Each row was made from one walk, in order. Every step used is in the known rows, and no mark comes twice. Write each row's walk.
In the rows, 128 means zero.
Known rows
mazisa -> gakot: [120 135 143  98 114  94 120 159 126 125 133 110 168 138 129 103 146 119
 169 112 175  76 152 213  67 148 154  61 136]
leke -> mazisa -> gakot -> masof -> muvi: [118 146 145 148  97  70 114 128 144 122 111 126 179 145 112 109 150 135
 162  89 154 131 182 157 106 151 186 141 154]
nozev -> leke -> mazisa -> gakot -> masof -> muvi: [139 137 139 163  66  60 100 101 145  99 126 134 178 147 117  90 195  91
 128  58 153 148 189 130 156 116 180 190 136]
leke -> tavona: [155 111 117  64 144 159 130 127 132 114 165 118 143 131 129 139 147 125
 189 171 161 125 107 118 146  88 106 103 119]
muvi -> tavona -> leke -> mazisa -> gakot -> masof -> lapaman: [115 147 129 224  65 114 128 133 133 131  96 133 119 130 129 139 121  80
 205  79  98 113 143 197 105 136 150 122 128]
tavona -> muvi -> masof: [145  96 155  42 182 129 135 156  99 123 138  80 135 118 139  99 126 177
  63 163 153  93 144 148 131 135 102 110 125]
muvi -> masof -> gakot: [121 112 138  11 167 205 119 123 108 175 139 136 121  97 131 136 127 221
 111 176 155  66 175 146 134 164 115 106 149]
masof -> muvi -> tavona -> leke -> mazisa: [123 145 127 196 118 112 118 133 138 151 101 124 100 135 132 134  82  82
 119 110 113 183 129 117 121 135 146 148  96]
latif -> muvi -> masof: [113 122 134  64 134 180 125 153 119 179 126 118 107 116 123 153 134 202
  60 153 144 153 180  94 122 139 124  79 128]
nozev -> leke: [157 125 134 125  66 116 112 117 134 109 153 117 144 137 138 103 180  72
 131  92 155 123 157 151 150  95 131 152 108]
lapaman -> masof: [128 134 131  91 156 179 124 121 117 145 127 130 108 116 132 121 102 181
 128 161 148  95 142 152 101 134 103 141 129]
bidup -> bimatet -> tavona -> leke -> nozev: [161 109 116 176  52 133 157 116 146 112 172 162 134 104 137 141 120  95
 154 119  75 165  72  94 179  82 106 141 102]
mazisa -> gakot -> masof -> muvi -> tavona -> bimatet -> bidup: [ 92 145 121 129 158  99 134 135 125 118 110 144 154 138 119 114 116 125
 139 128 137 119 113 126  80 171 155  77 156]
latif -> muvi -> masof -> lapaman: [103 122 129  48 158 204 124 140 111 193 120 124 102 109 120 154 130 234
  56 161 137 145 179  90 134 150 126  85 139]
latif -> muvi -> tavona: [114 141 126 155  99 138 133 171 132 143 112 102  86 142 129 169 144 115
 102 121 121 164 144 127 106 124 125  76 121]
nozev -> leke -> mazisa -> gakot -> masof -> lapaman: [138 135 138 154  57  79 105  96 138 103 128 134 179 141 117  93 205 106
 149  58 149 124 191 154 160 116 176 185 147]
bidup -> bimatet -> tavona: [151 112 112 133  99 143 162 137 138 115 178 145 131 117 137 140 118 112
 134 151  92 150  60  97 158  93  95 126 119]
gakot -> mazisa: [142 132 144  96  96  92 120 131 126  90 131 106 124 136 131 140 178  82
 145 101 148  39 134 168 104 149 140 140 138]
leke -> mazisa: [153 136 148 152  42  96 124 135 146 122 139 104 155 139 132 124 160 106
 179  96 144 131 174 164 131 115 158 157 124]
bimatet -> tavona -> leke -> mazisa -> gakot: [142 117 128 199  78  96 136 122 146 121 143 134 159 129 123 133 129 100
 174  93 100 130 107 143 158  83 125 169 119]
lapaman -> masof -> muvi -> tavona -> bimatet: [113 143 115 138 184 158 128 109 117 150 107 143  83 124 134 128  77 163
  93 164 114 144 115  86 114 140 112 162 124]
nozev -> leke -> tavona -> muvi -> masof -> gakot -> mazisa: [164  94 130  63 138 108 111  88 123  69 151 122 154 126 124 111 219 121
 100 118 153  97 145  99 212  93 120 183 138]
muvi -> masof -> lapaman: [116 115 131  22 178 215 124 123 100 197 138 135 118  99 130 120 111 228
 112 175 144  82 172 132 131 160 118 118 139]
masof -> gakot -> mazisa: [129 125 140  49 134 140 114 110 123 104 123 120 120 121 126 160 177 144
 141 132 150  18 134 188 130 169 132 122 165]
mazisa -> gakot -> masof -> lapaman: [ 91 142 132  71 175 135 116 133 116 143 111 135 163 131 112 108 131 177
 165 130 166  68 145 195  67 176 154  64 170]
mazisa -> gakot -> masof -> muvi -> tavona: [ 90 149 130 117 181  98 114 145 124 134 101 134 148 143 112 110 115 137
 144 121 160 107 137 167  58 176 158  74 155]
nozev -> leke -> tavona -> muvi: [172 101 128  95 115 103 117 107 130  71 160 109 159 139 131 101 200  88
 120 118 156 140 131 110 195  68 114 162 112]
mazisa -> gakot -> masof -> muvi -> tavona -> leke: [ 90 150 131 133 162 103 114 138 126 137  95 142 149 135 113 113 104 132
 149 112 151 110 136 173  62 173 160  75 144]

Which walk is each row?
[119 143 115 161 148 114 132 134 127 146 117 122  94 143 142 135  88  85
 104 143 109 176  96  80 117 135 132 121 105] => masof -> muvi -> tavona -> bimatet
[158 100 120 123 122 123 166 143 130  96 174 125 136 119 138 128 122 120
 102 155  90 149  50  97 170  91  87 128 121] => bidup -> bimatet -> tavona -> muvi
[120 130 129  57 181 204 117 103 114 145 119 141 104 106 127 138 114 218
 125 176 147  67 142 162 119 153 102 140 152] => lapaman -> masof -> gakot
[116 139 110 145 175 166 138 108 119 140 114 148  86 119 135 130  77 156
  89 165 105 151 103  66 126 142 109 165 124] => lapaman -> masof -> muvi -> tavona -> bimatet -> bidup
[101 143 137  89 153 111 118 145 122 127 118 128 168 138 116 107 134 148
 169 122 174  76 146 198  53 167 153  59 159] => mazisa -> gakot -> masof
[164 129 142 167  21  81 110 107 147  98 146 118 163 143 132 101 204  67
 145  61 146 144 187 145 173  90 159 196 116] => nozev -> leke -> mazisa
[113 143 120 131 196 163 118 119 119 156 105 137  82 125 128 125  76 167
  90 160 129 138 129 107 104 147 112 165 123] => lapaman -> masof -> muvi -> tavona
[154  95 121 109 135 136 165 140 124 109 174 133 134 110 137 127 118 145
  89 163  90 145  65  82 176  98  86 132 126] => bidup -> bimatet -> tavona -> muvi -> masof
[ 93 146 134  89 185 108 111 140 125 139 107 134 160 139 111 104 114 155
 135 129 171 105 141 164  61 176 159  73 154] => mazisa -> gakot -> masof -> muvi
[117 136 115 172  75 136 157 156 131 126 122 115  92 137 140 175 146 101
 102 129  91 177 114  78 130 117 122  74 120] => latif -> muvi -> tavona -> bimatet -> bidup
[102 151 124 157 163 141 117 119 134 147  92 143 113 135 114 138  81 130
 130 127 122 162 126 114 100 156 140 135 135] => gakot -> masof -> muvi -> tavona -> leke -> mazisa
[115 150 142 176  90  60 116 133 144 118 105 125 167 148 113 114 152 117
 170  82 142 132 177 159 101 150 185 146 156] => leke -> mazisa -> gakot -> masof -> muvi -> tavona
[123 141 123 167 158 151 114 101 127 149 101 151  85 115 128 125  82 153
 106 132 116 150 142 102 125 138 123 183 109] => lapaman -> masof -> muvi -> tavona -> leke -> nozev
[144  89 131  99 195 117 145 143 115 118 158  99 137 130 129 121 129 156
  81 159 114 110  90  99 168  93  81 162 133] => bimatet -> tavona -> muvi -> masof
[143 112 121 170 108 138 139 127 138 133 151 131 133 123 130 142 107 100
 159 124 100 129  78 136 152  79  95 148 105] => bimatet -> tavona -> leke
[149  95 122  91 143 128 159 124 123  93 165 138 130 107 131 140 141 153
  82 156  86 109  65  85 187 116  94 146 148] => bidup -> bimatet -> tavona -> muvi -> masof -> gakot -> mazisa
[ 97 150 119 121 202 153 119 131 125 151 101 135 103 140 116 138  80 138
 116 152 135 149 113 108  84 164 125 111 140] => gakot -> masof -> muvi -> tavona
[114 143 120 147 180 170 118 114 121 158  98 146  82 116 129 126  65 163
  98 151 120 142 129 114 110 143 113 165 113] => lapaman -> masof -> muvi -> tavona -> leke
[115 140 119 164  81 131 146 157 130 139 116 111  89 142 139 173 145 108
 103 128 100 170 125  98 115 116 125  70 120] => latif -> muvi -> tavona -> bimatet
[ 99 146 133 153 143  86 110 127 132 129  97 147 152 134 112 110 121 121
 157  93 146 116 151 161  77 167 169  93 141] => mazisa -> gakot -> masof -> muvi -> tavona -> leke -> nozev
[156 108 125 196  77 113 134 111 146 121 155 141 137 122 129 141 131  86
 172  97  93 138 101 116 175  71 109 174 100] => bimatet -> tavona -> leke -> nozev
[163 124 144 183  14 124 119 108 145 129 135 139 135 106 140 128 130  77
 194  74 122 134 160 171 140 105 142 127  74] => tavona -> leke -> nozev
[120 139 111 170 139 121 144 134 129 136 124 126  97 139 143 137  88  79
 100 145  99 181  84  61 130 135 128 125 106] => masof -> muvi -> tavona -> bimatet -> bidup
[116 149 137 184  78  55 125 123 142 113 108 132 169 149 119 117 154 111
 171  85 127 137 163 136 110 146 185 142 156] => leke -> mazisa -> gakot -> masof -> muvi -> tavona -> bimatet
[119 143 123 175 140 128 120 139 133 156 104 123  90 134 134 134  71  86
 112 124 116 174 114 122 111 138 133 126  91] => masof -> muvi -> tavona -> leke
[151  88 126  14 214 163 133 123 108 113 154 106 144 118 126 119 144 191
 119 193 151 113 114  94 177 102  94 119 135] => leke -> tavona -> muvi -> masof -> lapaman
[133 141 128 210  61 129 134 152 131 132 116 117  95 129 146 145 109  47
 191  98 105 118 119 199  97 117 119 100  94] => muvi -> tavona -> leke
[153 112 113 156  75 151 160 128 141 119 169 154 129 106 139 141 102 105
 143 138  80 159  59 108 165  88  96 125 106] => bidup -> bimatet -> tavona -> leke
[117 138 125  92 205 175 115 111 119 161 114 138  99 118 126 118  74 195
  81 170 146 137 135 104 110 146 113 161 122] => lapaman -> masof -> muvi
[122 149 133 234  48  96 130 143 139 121 100 129 122 134 131 138 125  58
 207  73 104 120 143 198  97 129 149 119 120] => muvi -> tavona -> leke -> mazisa -> gakot -> masof
[168  96 129  79 128 116 117 105 124  85 160 117 157 130 130  97 196 113
 105 125 156 135 144  96 199  75 113 168 118] => nozev -> leke -> tavona -> muvi -> masof
[136 134 111 201  57 119 170 145 128 102 143 121 103 138 158 148 131  37
 176 129  80 128  76 113 124 112 113 101 115] => muvi -> tavona -> bimatet -> bidup
[164  94 128  64 141 125 113  95 122  84 157 121 155 125 127 107 201 132
 104 131 155 120 144 101 209  85 112 166 128] => nozev -> leke -> tavona -> muvi -> masof -> gakot
[115 146 129 199 121  95 116 137 139 148  97 126 113 137 128 126  89  86
 125 100 118 173 135 130 112 143 158 135 104] => masof -> muvi -> tavona -> leke -> mazisa -> gakot
[112 144 133 201  56 110 129 159 139 139  96 115 110 135 124 162 146 108
 124  84 111 168 163 147 110 125 151  84 118] => latif -> muvi -> tavona -> leke -> mazisa -> gakot
[ 97 149 114 128 189 147 127 120 124 148 103 142 106 138 122 138  82 132
 117 155 119 155  99  88  93 158 126 111 141] => gakot -> masof -> muvi -> tavona -> bimatet
[149  94 120  91 146 146 162 131 122 108 169 137 132 105 134 135 124 162
  87 169  89 131  65  87 185 107  85 132 137] => bidup -> bimatet -> tavona -> muvi -> masof -> gakot
[101 144 124  80 211 166 114 123 124 156 110 136 119 133 114 131  79 163
 105 162 152 147 117 106  89 164 127 110 139] => gakot -> masof -> muvi
[140  88 133  82 204 110 140 128 113 101 149 105 134 127 123 134 151 163
  73 153 111  74  89 101 178 110  87 176 154] => bimatet -> tavona -> muvi -> masof -> gakot -> mazisa
